Each row comes from the steps of one walk. Every step used is in the known rows, and no mark comes twice. Write the walk behind each row, first mark first.
In the rows, zero is written as 128.
Known rows
farega lafab butim boduk: [146 127 128  82 146 128  85 125 143 225 158 135 132 139 118 179 145 123]
moze mumo butim lafab farega: [102 117 149 132 161 136 154  89 103  93 137 100 144 105 138 141 171 109]
boduk butim lafab figo mumo moze: [142  70 144 123 197 140 114 151 156 183 102 221  85  96  91  98 158 191]
figo mumo farega lafab: [109 119 123  99 157 130  86 136 143 177 133 147 103 130  98 177 153 141]
boduk butim: [139 120 123 115 124 106 108 102 146 170 129 119 129 137  64 101 136 119]
butim lafab figo mumo farega: [125 121 133 127 173 141 118 183 145 123 102 212  89 102 139 150 169 187]
farega lafab: [117  81 141 129 145 137  82 122 125 154 147 124 118 134 154 147 145 124]
moze mumo butim lafab: [124 124 154 112 180 132 136 112 119  95 141 130 135 151 163 124 185 104]
moze mumo figo lafab butim boduk: [158 179 136  52 150 116 157 171 186 184 132 180 136 119 110 182 161 100]
figo lafab: [118 108 137 128 118 135 118 148 149 122 123 156 118 103 122 125 133 128]
figo mumo butim boduk: [149 175  95  65 149 123 158 120 155 163 152 153 135 171  55 163 172 152]
moze mumo farega lafab: [ 99 125 138 103 170 124 100 132 138 136 133 104 122 142 157 163 152  96]
butim boduk: [131 167 109  94 127 122 142 132 146 135 132 141 139 146 123 152 131 136]
boduk butim lafab farega: [106  96 144 144 124 118 103  69 116 153 106 124 130  73  91 114 143 130]
mumo butim: [142 131 120 123 136 121 132 108 127 124 155 113 141 139  81 126 146 127]
farega lafab figo mumo: [132  60 132 118 176 155  97 184 145 177 142 184  84 140 149 160 181 179]
moze mumo farega lafab butim boduk: [128 169 126  58 170 115 104 138 155 203 149 112 136 145 116 194 154  93]
mumo figo: [146 147 130 121 132 118 136 132 143 130 123 158 129 121 124 149 137 135]
mumo butim lafab figo: [146  89 144 152 169 141 114 149 123  98 142 175 119 119 145 117 177 173]

Which walk is each row?
[128 120 126 107 166 143 153 137 144 168 118 166 108 110  88 133 117 151] => figo mumo moze
[130  55 138 146 161 149  86 166 135 148 146 153 101 130 169 144 157 165] => farega lafab figo
[129  78 147 136 200 161 138 181 140 143 105 227  85  88 151 127 148 201] => butim lafab figo mumo moze
[141  81 147 142 159 125  92 144 142 145 113 184 105 115 129  95 171 166] => boduk butim lafab figo
[112  98 135 118 187 135 106 184 149 126 136 132 105 134 172 164 165 132] => moze mumo farega lafab figo
[157 174 117  83 131 118 131 131 146 197 141 137 144 129  87 161 128 124] => lafab butim boduk
[132  86 144 129 176 155 125 180 134 137 113 219  89 121 171 136 179 188] => butim lafab figo mumo
[139 124 139 121 121 125 127 155 164 127 116 185 120  96 120 146 139 136] => mumo figo lafab
[111 113 135 127 148 141 140  87 108 137 132 146 124  92  82 153 172 155] => figo mumo butim lafab farega
[130  45 136 127 200 163 111 180 150 186 133 190  81 109 131 153 148 189] => farega lafab figo mumo moze
[118 118 135 141 104 128 144 127 148 127 112 158 129  47  82 164 122 142] => mumo figo lafab farega
[147  63 126 114 184 149 100 157 146 175 168 168  97 152 104 157 203 177] => farega lafab figo mumo butim
[132 117 141 109 167 138 122 113 125 140 137 175 116 139 109 135 182 147] => figo mumo butim lafab
[140 162 111  54 159 120  90 138 162 245 147 158 118 131  61 208 154 137] => figo mumo farega lafab butim boduk
[123 130 147  89 172 120  92 133 139 192 144  99 124 125 121 172 151  81] => moze mumo farega lafab butim
